Every row comes from one small tree of marks. The marks that hang from a mark follow it in brackets, in the order of their numbers. Every link used is in the known rows. Which tree was each row made from?
(in the rows, 128 means zero)
Known rows
K714[K329 K418[K676[K787]]]: [161 153  94 149 110 138 148 122 143 115 151 106 146 104  81 140 101 115
 140 124 128 115 110 194 119 141]
K399[K194[K32[K676[K269]]]]: [125  70  98 101 112 143 112 126 115 166 153 133 165 206 127 136 145 190
 150 165 118 115 181 112 104 153]
K714[K329 K418]: [137 106  52 130 111 154 129  84 170 124 131 100 144 132 111 131 133 126
 136 178 114 134 136 145 125 159]
K804[K495]: [142 136  74  93 128 110 127  68 180 170 104 170 174 172 138 119 122 146
 138 138 109 115 151 158 140 175]
K418[K676 K714]: [156 135 136 109  97 171 141 107 168  96 128 131 134 161  89 106 169 107
 148  86 157 118 115 230 152 183]
K676[K269 K418[K714] K787]: [152 151 125 142 153 155 130 126 133  98 120 143 167 158  94 110 103 111
 135  80 141 123 128 181 128 110]
K714[K329 K418[K676[K32 K269]]]: [177 127 101 157 111 156 136 100 119 123 183  86 119  86  85 119  92 118
 150 155 163 167 146 126  89 150]
K32[K676 K853]: [106  99 104  76  98 117 122  97 148 121 145 119 132 201 108 158 157 170
 128 148 113 120 110 174 112 148]
K194[K32[K676 K853] K399]: [105  82 149  42  94 157 124  91 117 182 147 149 186 213 124 134 175 192
 153 161 112 106 140 174  97 168]
K399[K194[K32]]: [146  95  73 117 124 157 104  91 136 165 131 156 182 174 135 103 172 161
 143 154  90  87 183 146 125 179]
K32[K676[K269] K853]: [101  83 112  70 115 123 125 109 133 128 147 111 121 204  99 155 123 180
 127 149 124 145 125 132  91 141]
K418[K676[K787]]: [157 173 103 107 128 117 148 105 147 115 136 148 154 132  81 128 118  97
 130  81 130  91 117 197 123 137]
K329[K714[K418[K676[K269 K787]]]]: [150 125 118 111  93 143 185 114 131  90 171 125 174  86  84  93  62 118
 114 123 140 124 143 156 122 104]
K714[K329 K418[K676[K32]]]: [179 141  95 159  94 159 127  86 122 120 175  89 132  86  80 122 129 104
 148 157 147 145 135 165 115 174]
K495[K787]: [141 124  79  83 133 128 159  61 170 120 106 174 170 181 121 129 159 117
 124 141 113  88 124 168 145 150]
K329[K714[K418]]: [129  92  80  91  79 160 169  72 173 108 134 130 185 115 121  89 125 118
 117 180 114 125 151 161 148 129]
K676[K32 K269 K418]: [169 138  97 135 135 156 105  77 108 127 145 138 149 132 117 106 108 104
 147 126 154 151 162 109 104 137]
K676[K269 K418 K787]: [154 156  86 132 157 138 119 111 121 109 128 150 169 140 111 116  79 107
 128  92 129 126 141 137 106  99]
K495[K787 K804]: [148 143  50  66 115 117 165  54 174 113  64 191 172 191 127 130 152 117
 156 147 121  50 116 155 126 164]
K676[K32[K853] K269 K418 K787]: [165 162 120 145 148 126 120  98  95 104 159 143 154 114  90 116  91 136
 121 110 120 132 130 129  68 101]
K32[K676]: [117 110  88  78 106 120 115 101 151 134 133 128 150 199 108 151 156 121
 135 141 129 113 133 158 130 153]
K676[K32 K269 K418 K787]: [177 179 103 152 152 135 112 100  93 116 150 151 173 114  90 113  85  92
 129 104 143 137 162 120  90  99]
K194[K32[K676 K853]]: [113  87 126  65  90 134 113  98 127 166 147 136 156 208 103 154 179 187
 139 154  95 109 128 158 115 169]
K418[K676[K269]]: [151 130 103  89 123 158 132  98 143 125 142 130 123 144  96 113 114 121
 138 107 154 133 142 150 111 165]
K418[K676[K787] K714[K329]]: [159 183 146 149 150 136 153 134 157 102 118 103 130 153  74 143 131  94
 154  81 139 113 102 237 151 146]
K714[K329 K418[K676]]: [152 118  76 134  93 154 140  94 164 122 158  96 135 119 103 130 123 126
 149 145 140 134 122 182 130 176]
K194[K32[K676] K399]: [116  84 128  48 104 163 116  87 118 193 138 155 200 215 121 127 169 145
 170 149 129 101 159 165 118 161]
K714[K329 K418[K676[K269]]]: [155 103  88 135 112 163 142 111 151 120 167  87 116 115  98 129  93 138
 145 145 150 154 141 147 106 157]
K32[K676[K269 K418 K787] K853]: [120 125 120 114 132 103 122 131 112 103 149 127 154 190 100 153  82 167
 127 116 129 126 115 147  91  97]
K32[K676[K418] K853]: [121 107 110 109  96 124  98 103 148 112 147 124 147 207 131 151 137 163
 142 136 136 125 109 175 131 141]

Which tree is each row?
[173 164 124 187 147 160 108  98 145 113 125 100 143 142 107 123 148  78
 169 122 154 147 135 184 154 147] => K676[K32 K418[K714[K329]]]
[122  82 154 120 105 149 112 134 139  94 151 109 136 217 107 141 133 183
 143 118 162 145 118 185 134 133] => K32[K676[K269 K418[K714]] K853]
[179 199 136 197 169 137 120 112 121 105 118 114 164 130  87 129 124  72
 156 107 139 132 117 195 139 118] => K676[K32 K418[K714[K329]] K787]
[161 160 155 119 139 146 159 140 138  97 135 140 136 144  61 116 118 110
 133  67 153 116 121 204 114 136] => K418[K676[K269 K787] K714]
[149 126 119 164 162 169 116 125 163 103 109  97 127 176 123 127 109 118
 158 113 155 167 142 162 151 142] => K676[K269 K418[K714[K329]]]
[157 124 147 151 122 170 113  94 126  88 152 125 136 141  96  95 140 142
 137 111 153 161 128 160 104 145] => K676[K32[K853] K269 K418[K714]]
[118 116 129  71 123 121 134 135  99 158 152 140 165 193  74 159 129 188
 124 132  89 111 131 127  72 113] => K194[K32[K676[K269 K787] K853]]
[173 157 123 138  79 135 144  96 107  94 191 136 160  82  60 103 123 139
 116 130 128 111 104 192  77 141] => K714[K418[K676[K32[K853] K787]]]
[130 116 131 120  95 149 108 125 158 111 125 129 168 215 113 137 156 125
 153 111 167 118 122 208 172 151] => K32[K676[K418[K714]]]
[129  87 136  83  97 172  94  94 112 186 142 155 217 209 142 117 150 149
 173 131 147 112 161 174 135 160] => K194[K32[K676[K418]] K399]
[181 188 126 119 140 131 145 111 101 118 165 136 147 100  63 121  95  96
 131  92 152 120 143 146  80 120] => K418[K676[K32 K269 K787]]
[116  61 110  95 114 137 110 122 118 160 167 119 154 213 126 142 143 235
 142 173  97 117 162 120  84 151] => K399[K194[K32[K676[K269] K853]]]
[179 169 140 158 155 151 127 123 105 102 136 142 176 121  82 105 116  89
 146  85 158 135 149 162 110 105] => K676[K32 K269 K418[K714] K787]
[122  82 129  51 113 178 124  61 128 174 132 162 189 172 131  93 166 178
 140 147  91 108 142 173  97 177] => K194[K32[K853] K399]
[130 143 113  80 113 117 120 125 112 173 135 157 194 190  80 151 151 136
 144 125  97  83 138 149 120 124] => K194[K32[K676[K787]]]
[161 141  95 145 134 143 159 132 134 106 160  98 139 107  76 136  75 125
 135 126 133 135 127 151  94 125] => K714[K329 K418[K676[K269 K787]]]
[148 132 142 138 144 165 140 120 165 112 134  88  99 164  88 130 126 113
 161 106 168 161 124 190 139 166] => K418[K676[K269] K714[K329]]
[142  92 115  97  78 174 182  98 149  96 167 116 154  96 106  91  81 131
 130 151 157 146 156 152 137 139] => K329[K714[K418[K676[K269]]]]
[185 192 158 139 119 140 150 113 118  98 150 143 159 114  53 113 152  80
 148  75 161 104 112 226 126 145] => K418[K676[K32 K787] K714]
[171 138 129 177 160 163 113 109 127 114 133  88 130 141  99 122 123  99
 164 123 165 177 147 148 133 141] => K676[K32 K269 K418[K714[K329]]]
[123 107 141  55 133 146 137 120  88 185 146 157 205 195  93 144 116 146
 148 118 124  97 165 130  73 115] => K194[K32[K676[K269 K787]] K399]
[120  72 108 106  96 136 103 105 124 150 155 129 161 215 137 132 178 218
 145 167  87  95 147 163 113 166] => K399[K194[K32[K676 K853]]]
[131  86  90 104 106 134 101 114 125 168 148 136 182 208 129 139 178 176
 154 160 105  93 176 152 126 166] => K399[K194[K32[K676]]]
[165 143  88 122  87 145 151 118 134 104 162 144 175 108  80 110 118 121
 124 115 132  97 118 200 110 141] => K714[K418[K676[K787]]]
[157 162 131 172 178 146 127 140 141 105 110 108 145 160  99 136  94 100
 151  96 134 142 126 174 133 106] => K676[K269 K418[K714[K329]] K787]
